Each row was made from one walk, in order. Every step used is in the known rows, and no mark comes twice. Write each row's walk.
In the rows, zero is written as 128.
Known rows:
fidi-fafogid-fiti: [158 155 133 120 141 174 131 102 139  95 130 144 160 108 113 140 149 122
 128 116 127 119 137 102 111 126 111 157 113 138 124 153 150 128 128]
pabim-nebes-nunu-ziviti-sime: [198 185 141 120 138 190 170 138 143  83 125 161  98 118 205 126 158 105
 146 147 184  97  77 151 107  76 103 134 128 121 112 139 134 126  97]
pabim-fidi-fafogid-fiti: [147 165  96 127 141 175 136 115 135  97 132 162 161 112  87 142 150 105
 134 136  97 153 132  66 109 125 126 150 104 146 105 153 150 134 140]
ziviti-nunu-nebes: [165 139  90 122 134 180 124 105 117  58 117 153 136  97 115 141 162 111
 125 108 190 176 152 151 116 116 116 153 124 140 133 122 165 134  86]
fidi-pabim-fafogid-fiti: [123 157 115 127 153 187 126 110 134 102 147 139 135 113 131 114 141 110
 141 109 130 166 172 124 117  86 130 126 120 133 178 132  88 130  99]
fiti-ninen-fafogid-fidi-pabim-nebes-nunu-mubat: [155 100 120 135 156  24 156  83 148  72  62 157  87 160  83 140 128 130
 147 157 186 120 195  77  82  73 142  87 129 118 193 126 136 132  84]
nunu-pabim: [131 145 110 135 137 154 115 151 123 102 129 155 158 111 107 146 140  89
 121 108 144 145 158 135 103  86 121 145 134 139 130 115 156 132 132]
ninen-fiti-fafogid-fidi-pabim-nunu: [157  92 103 119 145  99 110 133 138 105 116 148 107 116 124 158 155 119
 131 162 139 167 178 120 121 110 129 100 125 120 161 117  60 135 140]
fafogid-pabim: [107 152 102 121 135 105 128 136 132  93 108 163 152 112 142 137 140 132
 125 140 148 155 199 124 101 128 130 171 136 144 159 132 142 134 120]
ziviti-nunu-pabim-fidi-fafogid: [180 156  59 138 142 117 110 132 120  96 142 186 147 102  58 151 160  61
 133 152 129 160 114  27  97  89  93 147 115 144  37 120 162 149  94]
ninen-fafogid-fidi-pabim: [136 127 128 120 140  94 104 126 135  87  73 174 119 144 115 137 125 104
 135 154 145 171 211 103  95 124 162 160 123 136 175 114  96 136  87]
fafogid-pabim-nunu: [107 150  87 118 132  95 116 117 126 100 117 165 137  86 123 169 158 135
 139 149 161 169 175 116 106 115 130 157 135 152 113 121 132 144 114]
pabim-nebes-nunu-ziviti: [169 156 140 129 149 161 167 117 133  86 107 162 120 100 209 115 163 109
 149 141 186  95  94 112 103  92  97 127 133 127 123 148 153 122 100]
nebes-nunu-ziviti: [147 153 158 123 136 157 159 124 124  81 112 154 131 103 204 124 157 120
 133 143 171 120 124 131 104 111  99 142 129 131 115 139 162 120 134]
nebes-nunu-pabim-fidi-fafogid-ninen-fiti: [132 126 115 136 141  88 154 151 138 104 156 148 137 135  53 112 160 144
 122 174 131 133  91  20 109  95  78  94  82 138  57 151 190 130 196]
meka-ninen-fiti-fafogid-fidi-pabim: [160  80 121 120 143  96 126 144 149  96  91 152 125 145 147 137 148 129
 102 137  89 167 205 142 120  98 116  92 116 101 222 142  92 126 184]
ninen-fiti: [114 128 116 125 132 194 125 148 131  99 136 147 159 112 128 125 146 120
 119 152 160 133 164 161 114 136 119 143 122 133 151 143 154 134 140]
nebes-nunu: [125 149 124 121 136 137 150 106 130  79 121 139 151 109 167 141 153 144
 140 133 172 126 149 143 110 112 123 155 136 135 177 135 198 124 136]
meka-ninen-fiti-fafogid-fidi-pabim-nebes-nunu: [188  83 123 123 158  56 156 122 165  80  94 141 105 147 177 114 161 145
 135 150 131 132 156 109 119  73 105  62 123  92 238 154 109 122 169]
pabim-fafogid: [156 175  85 136 143 201 130 110 130 111 126 145 141  93 147 144 153 104
 129 116 150 127 161 130  98  95 112 170 137 140 196 141 146 133 100]
ninen-fiti-fafogid-pabim-nunu: [152 117  80 117 136 115 130 138 140 113 142 142 123  98 124 118 157 128
 120 163 165 146 180 115 118 130 108 127 128 132 117 143 101 135 148]
ninen-meka: [120 146 110 130 138 172 127 136 127 101 122 147 145 104 102  94 148  97
 139 139 150 149 176 169 107 140 135 161 136 113 120 138 166 128  94]
ninen-fiti-fafogid-fidi: [197 109 111 127 137 144 137 151 148  89 118 124 137 136 129 129 141 121
 106 143 129 123 180 126 106 127 117 130 128 121 213 147 111 120 165]
pabim-fafogid-fiti-ninen: [159 147 102 133 137 214 147  77 140  97 134 121 148 117 108 129 151 136
 102  67 118 128 189 137 114  86 112 146 119 128 178 155 146 122 150]
fidi-pabim-nebes-nunu: [117 138 114 123 160 110 145 106 134  91 108 168 123 111 189 131 156 125
 170 142 184 131 142 117 116  85 133 120 136 118 184 125 148 132  87]
pabim-nebes-nunu-ziviti-mubat: [173 161 113 128 146 170 165 107 132  97 127 161 125  95 143 143 156 106
 156 178 188 160  71 113  91  72 107 114 133 136  78 147 164 138  93]
meka-ninen-fafogid: [145 139 106 123 125 174 122 108 133 100  97 163 144 117 112 125 151 112
 112 119 133 147 182 152 105 118 133 165 116 135 147 151 185 133 135]
meka-ninen-fafogid-fidi-pabim: [135 115 126 119 135  81 105 119 141  86  61 178 123 147 116 151 139 118
 122 140 108 184 211 121 102 104 150 138 115 129 183 125 116 137 122]
sime-ziviti-mubat: [122 159  92 125 121 152 121 124 124 112 144 151 159 102  46 184 139 104
 124 142 147 242 153 173 105 116 135 152 133 149  89 143 160 141  93]
fafogid-fiti-ninen: [127 124 122 122 128 193 144  93 133  86 124 128 166 127 100 143 143 146
  98  71 113 134 195 162 124 110 133 145 115 128 152 146 169 120 170]
mubat-nunu-pabim-nebes: [120 140  82 150 153 167 132 138 126  92 145 170 128 112 105 140 166  53
 145 102 191  84 120  86 102  71 102 144 133 138 122 118 124 149  95]
ninen-fafogid-fidi: [170 142 117 126 129 125 117 124 141  80  87 151 133 137 100 142 130 110
 126 144 147 141 189 102  87 133 150 176 127 149 174 132 136 130 104]

Which walk is each row?
[145 153  69 142 125 104 108 162 118  85 167 168 147 112  23 149 145  57
 123 125 131 227 145  95 111 100 112 126 121 150  31 120 146 137  83]  sime-ziviti-nunu-pabim-fidi
[155 150 101 125 121 134 114 125 121  79 153 150 147 101  86 149 155  96
 122 112 162 185 162 149 119 133 111 162 129 143  88 136 162 132  54]  sime-ziviti-nunu
[143 125 103 124 125 179 129  90 128 103  89 158 141 127 109 127 145 118
 100 104 152 122 215 142 107 129 140 190 120 128 140 144 188 129 129]  fiti-ninen-fafogid
[ 93 128 101 114 145 147 102 102 109  93  88 178 113  82 134 178 167 122
 146 121 180 217 165 169 128 100 142 125 123 135 137 100 105 143 101]  fidi-pabim-nunu-nebes
[142 115  64 125 134 113 148 160 147 107 117 165 139 129 121 102 152 122
  97 161  88 183 200 103 116 117 111 111 110 121 157 166 132 130 206]  meka-ninen-fiti-fafogid-pabim-fidi
[193 119 112 125 165  59 156 108 153  82  89 144 102 134 189 133 151 125
 158 134 152 122 159  84 109  78 132 107 142 108 243 131 107 118 111]  fiti-fafogid-fidi-pabim-nebes-nunu
[171 116 116 126 124 120 125  96 141  82  64 152 133 149  88 155 136 133
  98 115 133 129 225 115  93 126 144 180 123 133 177 136 155 128 139]  fiti-ninen-fafogid-fidi
[125 161  84 154 149 178 129 128 124  99 157 157 123 108 107 138 165  52
 128  98 179 101 140  87  94  64  81 161 134 144 133 118 110 147 112]  mubat-nunu-pabim-fafogid
[173 129 119 125 124 113 117 116 145  78  71 157 135 138 100 152 141 127
 111 130 110 158 189 124  92 112 137 154 119 141 180 143 157 132 143]  meka-ninen-fafogid-fidi
[172 105  98 124 132 187 143 135 141 109 127 137 147 118 139 116 161 120
  91 116 117 129 175 174 125 110 100 119 117 109 180 168 162 124 194]  meka-ninen-fiti-fafogid
[146 157 133 121 133 165 160 114 123  92 128 155 139  99 141 154 149 116
 138 179 174 184  97 130  93  90 111 131 129 141  67 138 173 135 131]  nebes-nunu-ziviti-mubat
[152 151  89 142 150 160 122 147 131 105 128 160 145 105 108 135 148  78
 141 109 161 120 129 116  98  69 117 129 138 135 140 125 145 135  99]  nunu-pabim-nebes
[ 93 149  87 134 123 152 130 120 119  99 160 161 141 110  37 188 157  75
 129 137 178 209 143 145 110 118 118 168 127 151  70 136 144 155  88]  sime-ziviti-mubat-nunu
[116 144  93 114 136 106 119 113 123  79  90 166 120  84 122 160 162 146
 134 132 184 204 171 137 113 115 127 144 129 151 121 118 117 140 123]  fafogid-pabim-nunu-nebes
[154 107  96 118 134 113 145 147 150 104 119 145 140 126 149  98 153 140
  90 138 119 145 205 138 118 119  95 121 120 112 169 169 132 125 193]  meka-ninen-fiti-fafogid-pabim
[149 151 130 121 129 203 131 113 139  84 140 133 149 127  87  92 128 106
 126 118 152 144 170 127 109 137 152 160 111 150 115 148 147 124 113]  ninen-fafogid-fiti
[156 140 113 145 144 179 140 114 143 102 153 114 134 124  38  61 140  97
 111  80 115 143 180 133 107  73 102 114 123 103  85 145 126 120 138]  nunu-pabim-fafogid-fiti-ninen-meka
[140 135 100 131 141 156 145  98 139 102 114 155 144 124  39  95 153 108
 120 127  83 153 175  94 114 137 122 145 103 103  57 164 159 128 145]  pabim-fidi-fafogid-fiti-ninen-meka
[160 170  87 145 146 173 120 138 129 112 139 144 141 100 117 134 144  80
 127 106 150 135 148 111  93  63  97 146 139 141 152 123 131 133 115]  nunu-pabim-fafogid
[106 125 106 132 146 175 128 138 131 124 151 141 118 121 104 107 157 141
 121 138 143 142 165 113 122  96 106 110  95 129 169 144 117 132 121]  fidi-pabim-fafogid-ninen-fiti
[116 162  70 127 131 109 128 143 135  96 102 187 134 128  87 103 129  97
 132 178 143 189 205  65  90 147 158 177 118 156 113 138 138 140 107]  ninen-fafogid-pabim-fidi
[120 147 118 133 141 111 163 114 127  77 128 133 141 112 112 154 137 133
 146 152 189 121 147 139  91  94 117 109 139 140 177 130 199 127 116]  nebes-nunu-mubat
[142 132 109 130 157  98 115 129 138  89  79 175 122 126 144 167 142 111
 157 138 137 150 170 102 100  89 147 125 135 127 220 116  92 138  75]  fafogid-fidi-pabim-nebes
[187  99 105 129 162 116 131 150 152 102 105 151 111 138 148 111 143 106
 136 148 144 126 174 105 112 103 126  98 128 106 225 138  61 127 111]  ninen-fiti-fafogid-fidi-pabim-nebes
[121 159  92 131 154 166 116 113 124 117 116 166 127  99 160 141 150  98
 142 123 146 157 184 128 108  85 125 153 133 129 196 123 107 138  83]  fidi-pabim-fafogid
[154 157  90 126 144 118 131 126 147  98 101 173 121 120 120  90 136 104
 143 155 190 128 181  80  91 127 142 171 130 143 140 149 125 138  62]  ninen-fafogid-pabim-nebes
[141 125 124 124 135 162 135 131 134 120 139 145 145 115  84 129 166 154
 108 146 137  96 127  91 116 137  88 142  88 135 108 165 177 132 150]  fidi-fafogid-ninen-fiti
[133 144  90 120 134 178 115  99 114  87  98 158 127  76 117 178 172 127
 135 110 180 188 143 166 119 109 129 143 128 147 131 117 146 138 123]  pabim-nunu-nebes
[113 143 133 136 136 204 142 132 111  86 125 181 123 105 165 138 169  65
 123 118 176  93 133 119 106 121  93 173 121 138  89 129 115 141 114]  mubat-nunu-ziviti
[168 124  86 117 134 147 139 141 134 128 149 158 112  88  94 126 155 102
 117 206 167 205 128 108 102 107  95 103 121 139   9 148  75 146 138]  ninen-fiti-fafogid-pabim-nunu-ziviti-mubat
[151 145  93 137 127 108 126 132 118  76 162 143 137 103  32 161 138  86
 128 131 182 181 159 146 100 117 104 117 132 149  88 134 162 134  37]  sime-ziviti-nunu-mubat
[165 163  92 124 157  90 133 117 146 109  93 183 131  99 145 135 158 117
 144 155 160 102 149  50  93 118  99 171 132 132 143 155 127 142  73]  fidi-fafogid-pabim-nebes
[147 166  77 131 143 154 125 117 125 112 100 187 152  99 114 167 160  95
 135 153 114 146 143  71  99 125 121 176 117 140 126 143 169 142 121]  pabim-fidi-fafogid
[123 119 114 116 145  89  99 109 121  71  61 173 105 105 118 202 158 134
 146 132 154 221 170 138 114  94 146 118 126 139 168  92  76 141 114]  fafogid-fidi-pabim-nunu-nebes
[152 159  87 155 136  88 120 136 136  92 156 147 116 129   4 197 146  56
 127 136 153 216 130  73  80  58  87 134 135 158  88 120  74 155  91]  sime-ziviti-mubat-nunu-pabim-fafogid-fidi
[163 168 130 137 148 148 156 115 147  78 174 105 140 119 114  99 139 121
 139 105 156 134 118  95 104  52  95 103 128 142 133 136 140 118 148]  nebes-nunu-pabim-fafogid-fiti
[161 102 126 123 150  51 144  78 152  74  55 162  95 156 140 131 142 143
 143 140 169 125 197  77 101  92 145 134 125 112 196 130 133 129 104]  fiti-ninen-fafogid-fidi-pabim-nebes-nunu
[ 84 131  96 118 143 136  99 109 113 112 114 179 130  83 132 184 163 113
 151 136 154 177 168 148 121 100 145 137 130 137 124 101 123 147  97]  fidi-pabim-nunu
[ 93 139 104 144 140 161 125 141 117  86 148 166 141 117 105 149 160  64
 125 102 174 108 148 110 105  86 104 160 129 144 107 109 134 146 130]  mubat-nunu-pabim
[181 153  69 147 137 161 126 123 125 100 181 125 128 107  45 119 161 108
 117  91 147 134 118  65 103  53  79 124 108 151  94 125 167 131  87]  ziviti-nunu-pabim-fafogid-ninen
[146 138 127 120 124 194 132 108 144  84 127 138 152 131  88 105 140 123
 109 102 119 157 172 148 113 114 140 136 103 141 124 159 168 125 150]  meka-ninen-fafogid-fiti
